Known rows, with every step that occurs
vomes-mopoguv-kotil: [-0.05  0.10  0.76  0.24 -0.23  0.06 -0.08 -0.18  0.03 -0.07  0.09 -0.02
 -0.08 -0.14  0.23]
gegedo-remob: [ 0.12 -0.30 -0.20 -0.25 -0.23  0.06 -0.20 -0.21 -0.08 -0.11  0.12 -0.18
  0.14 -0.03  0.26]
vunuz-kotil-mopoguv: [-0.12 -0.02  0.31 -0.18 -0.41  0.13 -0.43  0.05 -0.07 -0.19  0.23 -0.13
  0.01  0.18  0.42]
remob-gegedo-vomes-mopoguv-kotil-vunuz: [-0.13  0.10  0.16  0.42 -0.42 -0.03 -0.12 -0.61 -0.02 -0.17  0.10  0.48
 -0.34  0.15  0.33]
vunuz-vomes: [-0.11 -0.20  0.09  0.19  0.16  0.03  0.11 -0.17 -0.21  0.16 -0.18 -0.02
 -0.06  0.20 -0.02]
mopoguv-kotil: [ 0.15  0.15  0.54  0.03  0.06 -0.07  0.10 -0.27 -0.02 -0.05  0.05  0.00
 -0.08  0.03  0.08]
kotil-vunuz: [-0.08  0.02 -0.55  0.13 -0.14 -0.28 -0.17 -0.15  0.03 -0.08  0.04  0.14
 -0.12  0.16  0.01]
mopoguv-kotil-vunuz-vomes: [-0.07 -0.06  0.01  0.31  0.06 -0.26  0.03 -0.52 -0.18  0.04 -0.13  0.10
 -0.23  0.37  0.06]
vunuz-remob-gegedo-vomes-mopoguv: [-0.15 -0.03  0.25  0.21 -0.24  0.43 -0.33 -0.18 -0.24 -0.09 -0.05  0.43
 -0.38 -0.03  0.47]
gegedo-vomes-mopoguv-kotil-vunuz: [-0.10  0.17  0.30  0.41 -0.32 -0.14 -0.25 -0.43  0.15 -0.15  0.14  0.28
 -0.22  0.12  0.48]
kotil-gegedo-remob: [ 0.14 -0.16 -0.42 -0.12 -0.27  0.05 -0.20 -0.48 -0.11 -0.20  0.12  0.06
  0.18  0.05  0.25]
vunuz-kotil-gegedo-remob: [ 0.16 -0.23 -0.30 -0.11 -0.26  0.22 -0.25 -0.37 -0.27 -0.25  0.14  0.10
  0.10  0.19  0.61]
remob-gegedo-vomes: [-0.01 -0.03  0.06  0.11 -0.05  0.22  0.19 -0.37 -0.09 -0.06  0.01  0.51
 -0.19  0.15  0.19]
gegedo-vomes-mopoguv: [-0.20  0.02  0.45  0.30 -0.29  0.21 -0.20 -0.04  0.16 -0.03  0.08  0.19
 -0.04 -0.10  0.50]
kotil-vunuz-remob-gegedo: [ 0.01 -0.04 -0.72 -0.06 -0.06  0.05 -0.31 -0.32 -0.47 -0.11 -0.17  0.42
 -0.53  0.21 -0.03]
remob-gegedo-kotil-mopoguv: [ 0.08  0.01 -0.02  0.00 -0.43  0.16 -0.02 -0.52 -0.02 -0.23  0.07  0.47
 -0.02  0.16  0.11]

Rows
[-0.39 -0.21 -0.13  0.47 -0.33 -0.04 -0.23 -0.16 -0.10  0.07 -0.11  0.06
 -0.16  0.14  0.13]
kotil-vunuz-vomes-mopoguv
[-0.02  0.20  0.25  0.20 -0.08 -0.02 -0.65 -0.34 -0.15 -0.15 -0.03  0.35
 -0.50  0.15  0.62]
gegedo-vomes-mopoguv-kotil-vunuz-remob
[-0.18 -0.27 -0.28  0.61 -0.33  0.13  0.06 -0.55 -0.24 -0.03 -0.23  0.57
 -0.27  0.25  0.18]
remob-gegedo-kotil-vunuz-vomes-mopoguv
[ 0.00  0.02 -0.37  0.08  0.00  0.12 -0.26 -0.43 -0.29 -0.12 -0.08  0.65
 -0.52  0.29  0.34]
kotil-vunuz-remob-gegedo-vomes
[ 0.02  0.13  0.76  0.22 -0.12  0.31 -0.21 -0.43 -0.25 -0.13 -0.01  0.41
 -0.44  0.01  0.51]
vunuz-remob-gegedo-vomes-mopoguv-kotil
[ 0.03 -0.16 -0.41  0.44  0.09 -0.16  0.11 -0.52 -0.12  0.02 -0.25  0.47
 -0.15  0.43  0.17]
gegedo-kotil-vunuz-vomes
[-0.21 -0.02 -0.15  0.28 -0.34  0.25 -0.46 -0.30 -0.21 -0.14 -0.03  0.57
 -0.47  0.09  0.47]
kotil-vunuz-remob-gegedo-vomes-mopoguv
[ 0.02 -0.23  0.22  0.23 -0.32  0.10 -0.17 -0.76 -0.23 -0.15  0.05  0.02
  0.08  0.10  0.40]
vunuz-vomes-mopoguv-kotil-gegedo-remob
[-0.06  0.03 -0.12  0.14 -0.27  0.11 -0.36 -0.45 -0.45 -0.17 -0.09  0.42
 -0.57  0.11  0.14]
vomes-mopoguv-kotil-vunuz-remob-gegedo
[ 0.24  0.08 -0.53  0.08  0.12 -0.07 -0.43 -0.29 -0.22 -0.15 -0.19  0.54
 -0.38  0.26  0.37]
gegedo-kotil-vunuz-remob
[ 0.08  0.10  0.14 -0.02 -0.34  0.03 -0.20 -0.32  0.16 -0.21  0.11  0.25
  0.09  0.13  0.27]
gegedo-kotil-mopoguv
[ 0.09 -0.07  0.19  0.08 -0.44  0.10 -0.27 -0.64 -0.08 -0.25  0.19  0.03
  0.13 -0.05  0.44]
vomes-mopoguv-kotil-gegedo-remob
[ 0.08  0.02  0.01 -0.02  0.08  0.31 -0.14 -0.32 -0.31 -0.06 -0.10  0.54
 -0.43  0.17  0.34]
vunuz-remob-gegedo-vomes
[-0.16  0.07  0.36  0.43 -0.34  0.35 -0.25 -0.19 -0.01 -0.15  0.11  0.44
 -0.08  0.12  0.80]
vunuz-kotil-gegedo-vomes-mopoguv
